Each row was made from one walk, in order. Every step used is in the known rows, and no mark comes twice. Write each row's walk.
Known rows:
zemum-pudiz-fude: [-32 -19 -15 -20 -25  -5 -23  -6 -39  10  19   8  25 -28  34  -1 -40  46
  53 -38 -32]
rino-fude-zale-zemum: [-23 -45 -11   7  -1  32 -47 -61 -40 -82  49 -47  -5 -10  37 -12  14  -1
  33   8 -15]
pudiz-fude: [-51  -1 -14 -19 -38   1 -11 -20 -44  -7  -7  -3  29 -22  50   0 -22  36
  54  -7 -20]
ladu-zale: [-28 -14 -24  18 -34   1 -40 -20  -5 -17  -5 -34   3 -45  50   0  11  67
  37 -21 -27]
pudiz-fude-zale-ladu-lagal-vare: [ 26 -69   1  13 -13 -17  50  51  -2  -2 -28  26   4 -25  47   8 -34 -13
  34  23  24]
zemum-zale-ladu-lagal-vare: [ 21 -18  -3  32 -41  -9  64  65  16  27 -36   9  11 -79  35  -4 -11  13
  -7 -15 -14]
vare-lagal-ladu-pudiz-fude-zale: [ 24 -51  31   7 -31   3  14   9  22 -23   0  48  -9   5  21   6  -3   9
   3   1   9]
pudiz-ladu: [-22   7 -36  -1 -25  -9 -40 -24   1 -22 -28 -17   0 -42  -5  -8  26  26
  30  -3 -33]
zale-zemum-pudiz: [-45 -10 -26  11 -36  16 -58 -59  -6 -16  35 -43  12 -47 -33   3   0  58
  28 -67 -59]
rino-fude-zale-ladu-lagal-vare: [ 46 -78  17  26  25  -9  37  58 -22 -41  -5   9 -12 -38  45 -12 -12 -10
  15  47 -26]
vare-lagal-ladu-pudiz-fude-zale-zemum: [ 22 -55  21  28 -38  18   4 -32  40 -34  11  29 -10  11 -12  10  12   2
  -8 -18  21]
ladu-pudiz-fude-zale-zemum: [-18 -55 -11  10 -59  40 -26 -69   6 -33  51   1   2 -25  35  -4  -5 -16
  26 -48  10]
rino-fude-zale-zemum-pudiz: [ -7 -66 -11   7  13  24 -64 -46 -35 -64  72 -38 -10 -16  19 -13  -1   4
  35 -20 -29]
lagal-ladu: [-27  10  -9  -5 -36 -21 -34 -25 -10 -33 -22 -10   6 -23  -4  -4  -3  62
  10   1 -58]
rino-fude-zale-ladu-lagal: [ 19 -64  -1   0   1 -31  28  29 -27 -51  11  -9 -21 -36  60 -39  18 -27
  30  45 -46]
fude-zale-zemum-pudiz: [-28 -42 -31  -1 -30  27 -72 -70  -3 -43  56 -52  -6 -28 -12   6   1  24
  39 -54 -19]
pudiz-ladu-zale: [  3 -19 -47  21 -16 -17 -45  -9  26 -15 -35 -16 -17 -38  29  -9  32  33
  33  -7  -5]
rino-fude-zale-ladu: [  3 -51 -24 -18   5 -20  -8   7 -13 -63  19 -40   3  -7  70 -27   4 -16
  33  43 -46]
zale-ladu-lagal: [-17 -10 -17   1 -47 -35  29  16   3  -3 -24 -14   2 -65   9 -22  17  25
  22  -2 -72]
fude-zale: [-42 -17 -22 -18 -39  19 -45 -46 -27 -52  21 -45  -1 -30  41   6   2  21
  49  -3 -17]

Write each row's walk:
[-40 -38 -22  -9 -41  23 -33 -68 -18 -44  26 -26   7   2  36  12  -4  -4
  55 -17  32] => pudiz-fude-zale-zemum
[  9 -24   2  30 -20 -19  42  47   8  10 -41   2  11 -71  -4   4 -13  43
   8   1 -55] => zale-ladu-lagal-vare
[-15  11  17  10 -23 -11   1   2   5 -21 -36  -9   4 -13 -32  15  16  77
   0  10 -45] => vare-lagal-ladu
[ 27 -56   0  47  -1 -24  -8   9  42  10 -17  21  -2  13 -16  17   0  66
  14 -37  18] => vare-lagal-ladu-zale-zemum-pudiz-fude
[  1 -64 -43 -34 -17 -32 -12  14   8  -7  16 -12  17  -3  56  -6 -33  -6
  54  -9 -12] => zemum-pudiz-fude-zale-ladu
[ 11 -42 -30  36 -19 -22 -67 -30  38 -20   5 -13 -11 -18 -22  -2   5  74
   7 -57 -29] => lagal-ladu-zale-zemum-pudiz
[ -2 -50 -50   9 -14   6 -78 -62  27 -43  27 -33 -25 -20 -34  -1  25 -10
  31 -42   2] => fude-zale-zemum-pudiz-ladu
[ 12 -21  31  17 -35  -5  30  18  20   4 -20  54  10 -15   0   1  -3  44
  -8 -10 -33] => vare-lagal-ladu-pudiz-fude
[ 43 -72  -7  52  11  15 -32  -8  23 -17   6  14 -41 -53 -56  12  10  -6
  11 -39  24] => fude-zale-zemum-pudiz-ladu-lagal-vare
[-18 -31 -45 -23 -39 -17 -19 -15  13 -42   1 -53   8 -21  41  -5   8   6
  37  11 -36] => fude-zale-ladu
[ 16 -20   7  41  -3  -3   8  23  -4   3 -50  33 -16 -71 -29   3   6  28
   7  -1 -15] => pudiz-ladu-lagal-vare
[-18 -41   0 -17   4  21 -38 -23 -63 -74  37 -30  -5 -18  70 -16  -2   2
  43  31 -27] => rino-fude-zale
[-16 -46 -42 -33 -34 -28   5   1   2 -27  -4 -21  20   4  71  -5 -17 -17
  54  18   0] => pudiz-fude-zale-ladu
[-18 -53 -21 -29 -17   1 -39 -17 -37 -17  39  -3   6 -10  57   3 -37   7
  65 -23   6] => zemum-pudiz-fude-zale
[ -5 -32 -23  -7 -56 -20  26  12  29  11  -6  17  31 -38  47 -24 -15   9
  15 -27 -60] => zale-ladu-pudiz-fude
[ 11 -55  -3  13 -51   8 -28 -57  27 -45  27  29  -6   2  14  -9  -7 -10
   5 -30   9] => lagal-ladu-pudiz-fude-zale-zemum
[-38 -31 -17 -29 -35  11 -24 -31 -41 -35  19 -12   8  -2  70   7 -22   1
  63   7  19] => pudiz-fude-zale
[ -9  -3 -23   4 -67 -26  56  36   9  14 -17  -7   0 -75  49 -30  20   0
  10 -16 -34] => zemum-zale-ladu-lagal
[  7 -22 -28  -4 -77 -14  50  32  35  27   4  27  31 -51  89 -30 -14 -19
   3 -40 -23] => zemum-zale-ladu-pudiz-fude
[-11 -17 -47  17 -15  -5 -66 -48  27 -16   5 -24  -7 -42 -55  -5  24  26
  18 -57 -36] => zale-zemum-pudiz-ladu
[-11 -54 -33  23 -18   1 -41 -29   6   7  23  -9   8 -18  30   5 -15  50
  46 -63   7] => ladu-zale-zemum-pudiz-fude
[ 18 -58 -23  28 -13 -33 -43 -17  27  -2  -4  16   1   8  12  -2 -18  55
  24 -46   5] => lagal-ladu-zale-zemum-pudiz-fude
[ 16 -75 -22 -18 -21 -42  26  32  -5   3  13  14 -10 -28  44 -18 -19 -22
  52 -10 -13] => zemum-pudiz-fude-zale-ladu-lagal
[ -2  -6   3  10 -55  -6 -27 -21  16 -22   0  19   0 -50  -6 -21   0  53
 -14 -29 -78] => lagal-ladu-pudiz
[ 16 -53   6  -9 -45  -7 -16 -19   4 -35  14  46  -6  -6  49 -14 -20  -6
  15  -7  -2] => lagal-ladu-pudiz-fude-zale
[  1 -28 -22  34 -18 -13 -30 -29  15   0   3   4 -30 -66 -65 -22  38  13
  18 -55 -37] => zale-zemum-pudiz-ladu-lagal
